Every row comes from one small tree of marks. The marks that hang from a mark follow it in brackets, in alphabetical order. Every link used is in the known rows. Which tree was each row made from?
(in the rows, 128 means zero)
Known rows:
M(C(P) D(T)): [ 86 104  93 127 143 106 119 127 118 116 144 103 184 160 120 145 143 136
 139 120 126 107  80 139 140  95  68 172 161 163 123 153 149 127 149 152
 156 104 120 104  99 128  81  66 153  93 117 154  97]
C(M(A D) P Q): [157 140 100 115 112 164  47  80 139 139 115  51 103 139 123  79  85 192
  66 110 149  63  96 121 134  93 150 134 155  92 137 144 160 124  80 154
 107 123 165 129 112 150 187 129 111 149 193 159 139]
B(S Z): [138  94 132 125 107 121 185 128 126  97 169 158  91 105  75  79 154 117
  99 209  89 214 156 119 149 170 111 135 106  84  99 145  79  63 153 115
 142 116 177 161 207  82 128 104 152 187 160 170 110]
A(M): [124 125 128  98 138 136 135 125 132 131 143 134  97 150 100 115 168 160
 109 130  90 150 132 124 157 120 158 130 126 122 128 150 126 143 123 135
 102 104 115 151 142  97 130 146 117 118 114 130 102]
D(M(C(P)) Q): [ 98 129 102 153 141 118 157 155 142 118 136 147 140 132 145 154 117  84
 126 105 131 104 165 134 103 103 140 148 150 165 118 113 136 150 160 133
 112 133 121  81  86 125 122 116 124 130  83  97 135]
D(Q(C) T): [119 155 154 139 115 120 144 150  89 174 126 141 177  92 149 164 138 113
 137  84 118 136 115 154 116 149  96 119  90 145 142 107 102 169 101 144
 149 158 112  55 110 115 137 107 134  75  77  85 147]
D(Q): [130 145 160 129 122 119 155 132 105 120 132 168 145 102 114 158 136 130
  99 111 102 139 144 141 129 135 133 131  93 120 123 111 119 181 128 116
 118 120 136 119 107  92 147 153 117 129 110  83 132]
D(M(A) Q T): [117 173 153 134 119 107 129 172  95 161 105 150 122  91 169 156  63 157
 127  25 116 114 143 104 108 181 121  95  98 172 104  91 119 170 112  92
  83 186  76  69  83 123 120 100 111 116 135  83 156]
T(D(M(C))): [110  82  92 123 169  91 148 142  99 117 104 150  81 126 149 142 145  91
 108 126 150 127 138 137 109 151 132 113  95 129 121 125 115 133 182  97
 113 146  95 147 116 158  85 140 154 187  77 110 136]
D(Q(C(M P)) T): [116 162 111 134 121 141 106 125 108 192 132 101 165  97 178 123 123  68
 130 113 138  90 134 134 134 131 117 144 139 156 159  70 135 137  92 185
 126 139 144  27 135 150 153 108 128 103  80 107 144]
T(D(M(A C) Q)): [113 133 123 125 152  84 139 167 103 129  69 140  65 105 143 165  96 118
  88  62 171 104 141 141  81 181 119 105  98 160 115 113 114 162 152  68
  74 203  62 102  40 139 119 153 136 181 112  95 172]
S(B(X)): [134 135 191 117 143 131 126 100 127  97 161 129 142 107  89 106 109  92
 101 201  95 155 141 124 162 116 172 126 160 134 140 124 135  62 156 124
 157 104 143 166 202 157 132 169 129 117 137 147  52]
X(B(S Z)): [140  93 167 119 109 134 183 131 107  87 188 163 104 104  69  83 157 114
 159 191 104 213 166 119 145 167  88 126  92  77 118 144  61  87 180 103
 116 106 160 125 218 120 114 118 139 167 184 173  92]
C(P Q): [161 113 140 135 108 161 137  71 141 135 184 132 145 156 115 131 131 133
 126 144 105 117  89 139 152  74 170 142 137  65 121 140 133 151  92 155
 146 102 148 161 135 155 168 120 132 111 151 123 136]
Z(B(S X)): [158 133 182 129 109 142 179 121 117  82 157 135 141 119  92  78 135  86
 139 209 125 194 147  85 152 127 110 134 165 149 138 123 109  42 145 110
 170 111 159 207 222 109 117 164 134 100 181 103 112]
Q(C): [134 113 124 121 131 140 140  92 122 113 121 130 141 123 135 101 171 116
  84 132 123 186 110 169 143 127 146 121  91 111 155 146 118 124 125 129
 162 129 127 121 161 118 170 148 149 113  89 136 128]
D(M(A C) Q T): [ 86 165 135 136 140  89 120 211 115 143  82 136 132 114 152 170  73 144
 132  24 129 126 134 119  82 169  88 122 105 202 117 110 116 145 139 105
 100 177  68  70  79 124  81  87 126 119 115  86 140]
D(M T): [117 123 130 133 130 111 144 148 100 152 132 166 142 105 165 127 106 118
 151  90  89 131 137 106 122 152 133 108 100 140 113 102 120 148 137 120
 112 131 109 118 146 135  86  80 123 124  97 106 118]
Q(C(P) D): [144 125 101 129 143 143 128  74 188 114 132 119 127 130 164 117 136  78
 121 146 161 130 133 169 167 119 167 118 134 131 164 112 145 151 129 131
 181 132 128 116 154 139 223 173 155 109 110 170 144]
T(D): [152 111 143 105 152 105 155  73  91 126 140 164  91 118 128 137 167 112
 100 149 128 140  99 148 154 165 137 112  84  97 118 119 113 166 138  86
 115 125 118 173 118 143 139 161 149 167 121 126 141]
X(B): [130 117 175 109 133 130 151 101  95  96 159 156 149 123 117 124 158 144
 157 119 114 169 127 146 148 129 129 125  84 101 142 139 109 159 165 103
 120 103 124 120 164 161 129 161 126 122 149 130 101]
Q(C(P)): [137 117 106 126 122 154 142  59 142 118 154 122 149 149 149  97 172  93
  96 149 125 169 104 159 168 101 163 135 135 120 152 135 133 131 130 135
 162 130 129 101 143 139 194 128 155  93  97 166 137]
M(A): [141 146 152 104 129 124 124  94 128  95 107 140 110 136 123 104 133 174
  61  97 118 180  96 137 168 156 147 120  98 130 122 151 128 132 134  81
 123 141 104 145 143 114 179 148 140 144 169 152 128]
T(D(M(A(Z)) Q)): [156 154 140 146 114 112 122 117  98 175  70 152  32  81 137 145 113 144
 104  90 167  97 149 123  98 168 154  62 101 119  97  97 130 198 114  67
  31 202  98  85  32 129 154 148  93 190 115 100 200]
M(C(P)): [110 105 114 123 145 124 148 113 150  87 155 138 158 182 119 131 169 110
 111 161 115 161 103 151 156  98 121 173 154 139 133 155 138 119 161 138
 159 101 139 147 145 131 133 126 158 129 112 163 109]
C(P): [141 124 125 124 128 139 150  76 144 111 172 147 136 154 131 114 153 119
 104 151 107 150 122 137 176 103 161 145 142 114 123 135 139 142 134 127
 136 104 145 133 150 129 167 137 134 123 130 158 117]
S(B(X Z)): [121 126 166 108 129 123 145 113 149  87 182 143 110 115  72  90 104  94
 122 236  76 175 157 114 140 155 159 138 156  89 107 127 115  15 160 124
 159 124 165 157 211 156 120 143 139 152 149 183  50]
Z(B(S)): [149 108 168 118 104 139 162 115 121  81 148 152 135 118 119  98 165 109
 136 173 127 181 141 105 148 148  90 147 121 124 129 151  87  88 150 134
 148  95 166 210 175  94 117 134 118 137 154 126 128]
M(C(P Q) D): [124  94  98 133 128 146 112 111 137 107 148  91 163 176  90 139 147 161
 116 147 134  89  85 145 117  56 114 170 154  87 131 181 145 132 115 165
 158 101 151 158  93 134 126 103 145 110 139 130 127]

Write each row's tree:
[112 133 136 110 105 129  86 135 146  67  53  86 124 165 103 115 181 204
 124 127 171 144  90 128  92 126  61 154 145 139 124 203 136 111 153 118
 125 133 129 161  47 103 103 122 104 138 151 175 132]  M(A(Z(B)) C D)
[124 149 115 121 124 121  96 144  85 129  93 102 123  78 114 119 113 153
  63 121 121  69 166 119 101 133 121 140 107 126 137 102 147 158 121 144
  99 114 171  94  99  81 133 158 102 158 108  88 116]  C(M(D(Q)))
[110 152 147 135 122 102 123 150  69 146 127 134 171  94 112 177 118 160
 121  83 107  89 120 125 107 138  73 126 103 145 105 114 126 192 111 126
 111 124 123  87  68  80  96  96 117  89 116  71 125]  M(D(Q T))
[160 114  96 153 128 155 113 106 188 149 150 128 112 135 171 143  75 106
 162 121 148  54 153 125 127 100 199  97 135  86 130  95 151 170  96 128
 133 127 135 151 127 162 181 153 116 127 143 116 150]  C(P Q(D(M)))
[ 88 141 109 154 141 106 146 185 122 149 143 152 166 127 162 175 100  81
 172  78 123  88 146 118 101 118 104 150 152 178 114  88 132 150 141 150
 113 144 109  63  88 133  70  71 125 103  85  91 130]  D(M(C(P)) Q T)
[114 103 103 145 133 138 118 157 140 167 164 125 166 168 148 162  96 102
 185 100 119  85 105 121  99  85 128 143 152 124 121 125 123 115 110 177
 134 127 115 121 120 176  72  52 136 102 115 106 132]  D(M(C(P Q)) T)
[152 139 106 131 129 131  73 123 161 191 143 104 143 115 171 147  79  97
 183 133 141  29 124 123 137 121 140 131 132 100 151  70 155 132  68 192
 149  92 162 132 174 175 143 140 120 132 156 122 133]  C(M P Q(D(T)))
[148 113 142 132 111 123 197 130 124 102 182 153  97 102  41  54 123  98
 113 244  85 223 165  90 148 150 133 132 155 112 105 114 106  11 149  98
 162 127 170 161 252  95 136 135 169 159 174 149  91]  B(S X Z)
[124 116 118 131 133 133 112 160 141 115  88 111 114 162 127 126  90 173
 105  74 141 135 109 133  83 125 145 115 103 111 130 166 123 114 114 111
 125 163  90 159 124 149 121 121 134 144 140 112 146]  D(M(A C(Q)))
[ 80 108 113 119 149  91 117 162  87 111 100 112 179 137 111 159 154 164
 116 110 119 131  87 143 112 123  54 158 115 154 125 156 131 138 150 132
 155 108 120 129 110 102  44  82 151 102 109 124  94]  M(C D(T))
[107  97  91 114 143 146  92 160 122 132 114  74 131 172  62 145 151 211
 119 129 122  99 107 137  91  64 114 153 144 100 135 203 135 129  97 173
 120  98 115 174  90  99  89 128 123 101 131  99  95]  A(M(C(Q) D))
[144 152 150  97 108 169 138 119 144 136 133 111 111 153  82  90 180 148
 182 198 121 150 148  88 126  97 156 121 197 134 130 143 147  66 112 139
 106 104 141 171 134 114 102 172  86  85 141 119 104]  A(M Z(B(X)))
[135 131 141  96 104 168 117 112 145 134 124 127  98 158 107 113 208 167
 179 170 124 144 135 107 126 118 139 132 158 100 126 170 126 120 112 155
  84  89 143 176  94 108 106 145  69 122 124 136 127]  A(M Z(B))
[115 133  84 127 165 112 108 142 203  83  93 115  95 161 178 125  79 115
 123  95 174 106 155 132 140 141 158 122 153 189 138 117 159 133 168  84
 135 159  90 118 122 142 164 157 148 151 150 184 136]  Q(D(M(A C(P))))
[151 157 174 107  89 153 110  92 146  95  96 126 103 153 132 108 169 189
 132 134 149 173 101 123 129 154 115 121 125 118 124 161 125 121 130 110
 109 136 133 172  84 121 141 141  95 144 171 170 154]  M(A(Z(B)))
[132 119  77 117 127 158 109  80 143 132 126  88 124 127 167  56 159  71
  82 159 133 124 133 148 155 113 168 147 148 123 176 117 153  99 125 172
 143 121 159  81 186 158 186 145 139 143  93 172 134]  Q(C(M P))
[175 164 188 135  81 156 144 106 134 105 113 119 102 118  76  64 135 141
 135 199 154 208 140  83 146 140 110 117 185 145 126 142 125  42 120  94
 129 129 156 185 185 110 137 163 114 126 208 160 144]  M(A(Z(B(S X))))
[120 131 118 141 151  99 120 163 144 148 111 160 128  94 187 154  80 103
 173  94 129  92 162 120 126 168 139  89  99 149 126  76 137 159 136 101
 136 131 106 130 146 127 105 124 121 125 106 118 121]  Q(D(M T))
[152 135 146 138 130 116  99 136 137 164 132 143 164 117 138 186  88 141
 178 110 128  88 101 139 126 146 120 107  79  93 130 100 127 171  71 138
 168 101 129 173 148 143 129 134 134 105 153  92 134]  C(Q(D(T)))
[ 93 120  78 144 166 102 122 170 174 134 117 135 145 144 189 163  90  69
 192 107 145  77 149 125 135 134 120 128 145 183 136  86 154 135 158 131
 158 126 102 111 134 158  94 114 148 124  99 151 115]  Q(D(M(C(P)) T))
[112 101 110 143 127 132 104 136 114 149 158  84 194 163 105 171 130 156
 156 118 131  78  65 140 111  65  74 166 153 112 124 161 141 129 101 180
 157 106 131 135  90 146  80  54 147  85 142 121 110]  M(C(P Q) D(T))
[114 148 108 150 117 135 121 120 102 165 143  97 175 111 139 143 124 119
 129  90 140  86 114 146 121  96  98 136 144 159 132 120 136 185 100 151
 136 153 125  20  60 110 151  78 133  53  92 111 143]  M(D(Q(C(P)) T))
[156 116 118 145 134 133 114 142 165 147 117 142 110 108 158 150  76 133
 147 112 136  79 164 125  97 133 183  78  89  75 132 103 135 166 105 116
 134 127 138 183 149 135 149 171 109 139 125  84 147]  C(Q(D(M)))
[ 89 105 112 131 154 102 139 188 113 131 115 145 157 134 154 150 127 108
 151  95 109 137 131 126 102 138  98 135 110 156 124 122 121 110 158 130
 134 126  99 117 147 129  45  76 141 128  77 111 109]  D(M(C) T)
[129 184 155 154  98 113 123 160 103 193  87 138 107  88 145 154  92 166
 152  51 129 114 145 105  90 160 125  80 114 155  96 100 127 183 100 104
  56 182 101  50  64 111 107  97  87 130 117 105 168]  D(M(A(Z)) Q T)
[124 114  92 117 152 147  98 146 208 145 144  93 127 192 104 167 122 135
 176 146 148  71 133 142 132  73 156 147 170 113 149 156 154 146  95 174
 149  86 118 169 116 140 145 167 129 104 151 142 112]  A(M(C(P Q(D))))
[164 138 186 125  79 156 130 102 128  98 102 123  95 130 108  81 170 159
 131 163 160 197 126 102 140 153  96 129 138 127 116 167  99  90 134 112
 101 129 161 186 136  94 141 137  96 154 193 176 162]  M(A(Z(B(S))))
[115 126 111 141 126 120 113 156 148 114  60 119  95 139 125 108 144 172
 100 115 146 161 132 123  96 131 138 109 130 140 122 159 138 112 149 102
  97 156 109 115 114 115 114 131 119 164 105 158 144]  D(M(A(Z) C))
[148 137 100 127 143 133 111  83 101 178 126 106  95  95 168 114 148  55
  87 141 167  67 134 155 132 141 146 124 130 125 159  76 129 156 114 151
 102 159 146  56  93 162 193 168 134 165  81 118 181]  T(D(Q(C(M P))))
